Known rows, with every step that occurs
tapi > tuno > dekod: [ 32 -15  -6 -10   4  28 -19  -8  -3  -4 -10  15  21  -5   5  -7 -11  15
  -5  -1 -17 -18 -16  22  -1  25 -22  34 -32  -5  33  26]
tapi > tuno: [ 28  -9   4  -3  12   7 -19   1   0  -7  -3  17  19  -9   9  -4   6  17
 -11   5  -6 -27 -13   7   5   8 -15  21 -24  -1  24  15]
fuvot > vudo > tofe > mupi > tuno > tapi: [-24  -2   4 -27 -15   5  26 -12  -6  -6 -49  14  19  -5 -33 -15  18  13
  21  -4  -4  10   5 -16   8 -38   4 -25   2   1 -36 -36]
fuvot > tapi > tuno: [ 31   1 -12  21   1  21 -32  -7   6  15  31   3  28  -3   5 -16   3  -1
   1   3  -1 -15 -16 -13   3  -8   8  30 -13  -9  30  11]
fuvot > vudo > tofe > mupi > luno > dekod: [-17  -9  -9 -24 -11   0  42 -18 -18   2 -43  15  20  12 -27 -13  12   2
  22 -20  -4  19  -2 -22   7 -18  10 -23   4   0 -50 -28]
tofe > mupi > lolo: [-15 -12 -11 -17  -4  21  25   7  20  -4  -3  19 -32 -20  10 -31 -40  -7
  -1  23   4  12 -14  -4  -6  57 -26  -6   0  24 -18 -41]
vudo > fuvot: [ -5   9 -25  18 -10  24 -18 -17   8  27   7 -13   0  15 -14  11   8 -34
 -14 -24   0  28   0  -1   1  -5   6 -17  -8   3  12   9]
luno > mupi > satef: [-11   6  26   0   1   2 -17  35   5  -6   4  -7  19  -9  -6  41 -11 -10
   8  10  22 -11  12  11   5  -8 -18  -8 -10  -4 -11   5]
luno > mupi: [-16   0   6   0   8  -2  -5  27  10 -22   1 -18  10 -20 -21  44  -7  -6
   3  -2   4 -11   0  10   6 -20 -10   0 -14   5  -2  30]
lolo > mupi: [-13 -23  -1  -8   7 -10  11  -1  -6 -21 -39   1  -7  -9  27   3   6 -10
  -5  42  10  -6 -20  -5 -18  22  -8   1 -16  27  -4 -21]
satef > mupi: [ 13  -4   3 -13  14 -16 -18  -2 -18   3 -31  -2  -6  15   9  34   3   3
   0  20  -2  -8  -9 -11   9  11 -14 -20  18   7   6 -14]
luno > dekod: [ -2 -16   1   1   5 -21  19   3 -10  -2 -14 -32  -8  48  20  -2  -2 -19
 -11 -27   0  10  -5 -10   1  43   2 -24  -7  -2   8   4]
muki > mupi > lolo: [ 14  -3   2  -5  12  18 -14  21  19  11  34 -15 -12   5   5   2 -16 -20
   1  -4 -13  -2  -9  15  11   8 -10   2  14  -3  12  -7]
tofe > mupi > luno: [ -6 -30 -11 -11  10  -6  41 -17  -4  -7 -21  40 -28 -20  18 -29 -24   0
  -7 -11  11  -1   1   2  -7  10 -20  -7   9  21 -37 -15]
vudo > fuvot > tapi > tuno: [ 17  17 -35  33  -9  42 -39 -26  14  39  35  -8  31  13 -13 -10   8 -28
 -10 -21  -1  17  -7 -13  -2 -14  13  10 -14  -9  24  15]
tuno > dekod: [  6 -17 -13 -11 -12  25  -4  -6  -3  -1 -19  -9 -12   7  -4   6 -22 -12
   1 -10 -13  15 -11  24  -2  27 -13  10 -17   2  25  15]
vudo > tofe > mupi: [ -6 -14 -29 -25 -11  19  38  -3 -11 -20 -34  23  15 -21 -26 -33 -11  16
  -3 -10   6  18  -4 -18   4   4 -15  -2   9  16 -23 -38]
fuvot > vudo > tofe > mupi > lolo: [-20   2  -9 -29 -19  19  25  -5  -4   2 -31  14  16  -3 -37 -10   6   1
  26   5  -7  22 -10 -22   9  -7   5 -18   0   5 -40 -43]
lolo > mupi > tuno > tapi: [-21 -23  20  -2  12 -26  13  -9  -2 -37 -55  -3 -11 -11  41 -14   4   7
  -4  39  11 -28  -9   6 -21 -10 -11 -16 -14  21  -3 -23]
tuno > mupi > lolo: [ -1  12   2 -11  -4  -8   4  31  24   7  24 -14 -44   5  -1  28 -18 -16
   9   8 -13   5   2  13   4  19  28  -1  13  -9   3   3]
luno > mupi > fuvot > vudo: [-34  25  17  11  -6  -8  -6  25   6 -16  21 -29  14  -6 -35  39   7   2
  10  -1   5   9   9   2   7 -17  -8  -7 -14  -2  -9  29]
mupi > luno: [ 14 -23  -2   3  16 -32  22 -14 -17  -6 -19  22 -22  11  21   0  -8  -4
   1 -23   6 -11  -8  10  10 -26   0 -11   1   5 -21  13]
tuno > mupi: [ -3   4   4  -8  -1 -18   3  21  13   6  12 -13 -34  -2  -5  37   4 -14
  -4 -10  -9   0  17  15   2  -6  35  -1  16 -10   9  22]
tapi > tuno > mupi > fuvot > vudo: [ 13  19  14   0   1  -7 -15  10   5   5  26   3   7  -2  -7  12  18  20
  -4   0 -12 -13  10  10   1   4  11  22  -9 -19  14  30]
fuvot > vudo > tofe > mupi > luno: [-16  -7  -8 -26 -12   5  33 -16 -15   2 -41  24  18  -4 -35  -8  14   5
  22 -11  -3  15  -2 -18   9 -29   9 -17   4   4 -48 -29]
mupi > fuvot > tapi > tuno > dekod: [ 10  23  -7  31 -16  12 -23  -4  -2   8  52 -18  12  16  -2 -28  -2  13
  -5  -3   3  18  -4  -7   0  24 -12  23 -12 -10  36  19]
tofe > mupi: [-17 -19  -8 -13   0  11  23  -3   7  -4 -15  20 -22 -27   6 -20 -17  -3
 -13   4   7   8   2  -4  -9  29 -20  -4   2  22 -13 -22]
vudo > fuvot > tapi > tuno > dekod: [ 19  13 -40  31 -13  54 -38 -29  13  41  32 -10  31  15 -15 -11  -2 -30
  -6 -24  -6  23 -10  -5  -4  -6   9  16 -17 -10  29  20]
muki > mupi > luno: [ 22 -20   1   0  25  -9   2  -3  -3   9  18   6  -9   4  14   3  -1 -13
  -6 -38  -5 -14   5  24  11 -39  -3   0  22  -5  -6  20]
lolo > mupi > fuvot: [-23  -4   4   7  -3 -17  11   2 -10 -22 -12 -12  -9   0  25 -10   9   3
 -10  41  15  10 -14 -10 -18  36 -17   0 -15  24   1 -17]
lolo > mupi > tuno: [-22 -23  21  12  16 -22  15  -8  -8 -34 -42  -3 -14 -18  45  -3   0  -8
  -7  33  11 -22  -8  10 -24   3   1  -9 -11  26  -7 -14]

Rows
[ 20  15  10   3   5  -7 -15  14   5   0  30   3   3  -4   1   7   9  23
 -12  -2 -10 -15   9  12   1  13   4  26  -8 -16  24  33]
tapi > tuno > mupi > fuvot
[ 22  16 -37  33  -5  31 -27 -27  13  42  39  -1  22  16  -9  -5   4 -27
  -5 -31  -3  14  -1  -6  -2 -28  26  11  -3 -15  11  27]
vudo > fuvot > tapi > tuno > mupi > luno
[ 29   7 -11  17   2  15 -28   0  13  19  41  -2  18  -5   0  -3   3  -3
   3  -1  -5 -16  -5  -8   0 -13  27  34  -3 -18  29  21]
fuvot > tapi > tuno > mupi
[ -3  22   6  -7  -4 -19 -11  -6 -27   4 -18 -11  10  30 -15  21  18  19
  10  17  -1  16  -2 -24  13   7 -15 -26  23  -1  -9 -20]
satef > mupi > fuvot > vudo > tofe
[-11   2 -16   7 -13  27   8 -12   6   4  28  11  -4 -14   1 -50 -22  11
 -12   3   6  21   1  -7 -14  47 -28  21  -3  10   4  -9]
tofe > mupi > fuvot > tapi > tuno > dekod
[-24  -4  22  16  13   4  -2  14   7 -33  -9 -23   5 -25  -7  36 -26  -5
   5 -15  -2 -19  10  37  -3 -27  -5   0 -15   1   3  43]
luno > mupi > tuno > dekod
[ 34  10  -2  18  -4  16 -36   5  11  28  43   4  24   4   8  -6   1  -5
   5   5   4 -16   1  -7  -1  -5  22  30  -1 -21  23   9]
fuvot > tapi > tuno > mupi > satef
[-14 -14 -14 -12  -4  13  40  -8 -13 -29 -35  20  11 -24 -14 -37 -15  18
  -4 -16   6   8   5  -8   1  -8 -10  -9  14  16 -24 -33]
vudo > tofe > mupi > tuno
[-22  -2  -7 -27 -18  13  25  -9  -9   2 -38  14  21  -6 -38  -4  17   3
  20  -4  -4  20  -1 -21   8 -19   8 -16   2   4 -38 -34]
fuvot > vudo > tofe > mupi
[ -2 -33  -4  -5  17 -27  29 -15 -16 -22 -45  20 -12  -5  40  -5  -2  -6
   0  28  14 -16 -22   1 -16  -1  -8  -2 -11  25 -27 -14]
lolo > mupi > luno
[ 17  15   2  23   7  13 -31   7   8  18  70 -22  15   6  -1 -15  10   0
 -13 -23  -5   2   9   5   5  -9  -9  21  15 -14  30  21]
muki > mupi > fuvot > tapi > tuno
[ 31  11 -13  16   0  20 -28   6  19  19  48  -2  14   0   3  -9  -8  -6
   8   9  -7 -14 -12  -8   2   0  23  33  -5 -17  26  13]
fuvot > tapi > tuno > mupi > lolo
[  6  -4  24  -8  20 -31 -14 -10 -13 -13 -49  -5 -11  14  23  16   1  20
   0  18   0 -28   3   1   7 -19 -16 -36  21   1   8 -16]
satef > mupi > tuno > tapi
[ 15  19   7  -6  -3  -2  -7   9  -2   0  19   7  20  -3 -18   5  18  28
  -1  -4 -12  -8   8   4   5  -2  11  23  -6 -19   9  22]
tapi > tuno > mupi > fuvot > vudo > tofe
[-29   3   2  -3 -11 -12  18  -3 -16 -19 -25  -8  10   2   4  -9  21   6
   5  38  11  17 -13 -20 -14  17  -8  -6 -12  20 -18 -28]
lolo > mupi > fuvot > vudo > tofe
[ -4  21  12  -2   0 -24 -19  -4 -21   9 -11 -15  -3  30  -5  29  18  11
   7  21   0  12  -1 -18  10  15 -13 -27  19  -1  -2 -13]
satef > mupi > fuvot > vudo
[  9  -5   1  -5  10 -35  21   7   1   5   6   6 -40   5   5  30  -4 -10
   2 -26  -5  -9  16  19   4 -28  37  -3  21 -13 -15  30]
tuno > mupi > luno
[-11  -9  32   5  10 -29   2  -6   5 -27 -32  -9 -20   1  21 -13   1  15
  -5  -6   4 -27  12  18   3 -40  -6 -32  -3  -1  14  -2]
mupi > tuno > tapi
[ 21  18  -5  10   1   0 -32 -10 -18  12  12 -13  12  25   4   5  -2  18
   1  19  -2   5  -9 -15   4  27 -22   5  14  -5  23   0]
satef > mupi > fuvot > tapi > tuno > dekod
[  5  11  23  -9  -8 -15  -9  30   7  22  16  -2 -24  11   9  35   0 -18
   2   1   9   1  29  14  -1   7  25  -8  20 -19  -3  -3]
tuno > mupi > satef
[ -6 -15  18  -9   0  -8  -2   8 -10  -3 -34  12   3   3  43  -1   1 -13
   1  54  27  -6  -8  -5 -20  34 -17  -6 -11  19 -15 -45]
lolo > mupi > satef
[-11  24   8   6 -11 -26   3  24   9   4  38 -25 -36   9 -10  26   7  -3
  -9 -13  -3  17  25   9   0   8  26  -2  18 -13  11  27]
tuno > mupi > fuvot
[ 34  -6   4  -5  19 -13  -2   1   0  -1   7  25   1  -7  11   9   2  17
  -5 -11 -11 -34   3  19   4 -13  13  25  -5 -14   4  35]
tapi > tuno > mupi > luno
[-26  -2   4 -18 -12   7  25 -13 -10  -4 -40  13  16  -9 -32  -7  15   4
  19  -9  -3  14   5 -14   5 -28  12 -21   4   4 -38 -30]
fuvot > vudo > tofe > mupi > tuno
[-25 -19  14 -10   7  -4  28 -10  12 -20 -31  18 -28 -27  17 -39 -17  12
 -12   1   9 -12  15   8 -12  -1 -23 -20   5  18 -12 -25]
tofe > mupi > tuno > tapi
[-35   5   3  -5 -13   4  23  -4   4   2   6   8 -18 -12  -7 -27  -2   5
  -5   4   8  29  11 -13  -9  34 -20 -12   4  16 -22 -21]
tofe > mupi > fuvot > vudo
[-23  28   6   6 -25 -11   6   2 -15  -2  10 -17   9  22 -32  -6  23  15
   8  -8   4  35   4 -19  11  -1  -2 -18  -2  -5  -8  -9]
mupi > fuvot > vudo > tofe
[ 27   6   4 -10  10   5 -13  17  17   0  19  10  -2  -7   5   7  -8  12
   1  13 -16 -25  -8  14   3  20   6  26 -11 -13  18  18]
tapi > tuno > mupi > lolo
[ -6  29   1  17 -13 -17  -6  18  12  14  56 -29 -27  12 -12  17   6  -8
  -4 -12  -1  19  21   0  -2   0  35   7  20 -19  16  26]
tuno > mupi > fuvot > tapi
[  2 -10  26  17  26  -4 -12   4   7  -3  21 -18 -11 -10  18   5   1 -14
 -13 -32  -7 -21  19  32   1 -35   4  -7  23  -5  14  19]
muki > mupi > tuno
[ 35   3 -13  20   6   6 -20  -6   7  19  38   8  16   0   6  -8   0  -2
   5  -8  -3 -20  -6  -5   2 -24  26  33  -1 -18  16  25]
fuvot > tapi > tuno > mupi > luno
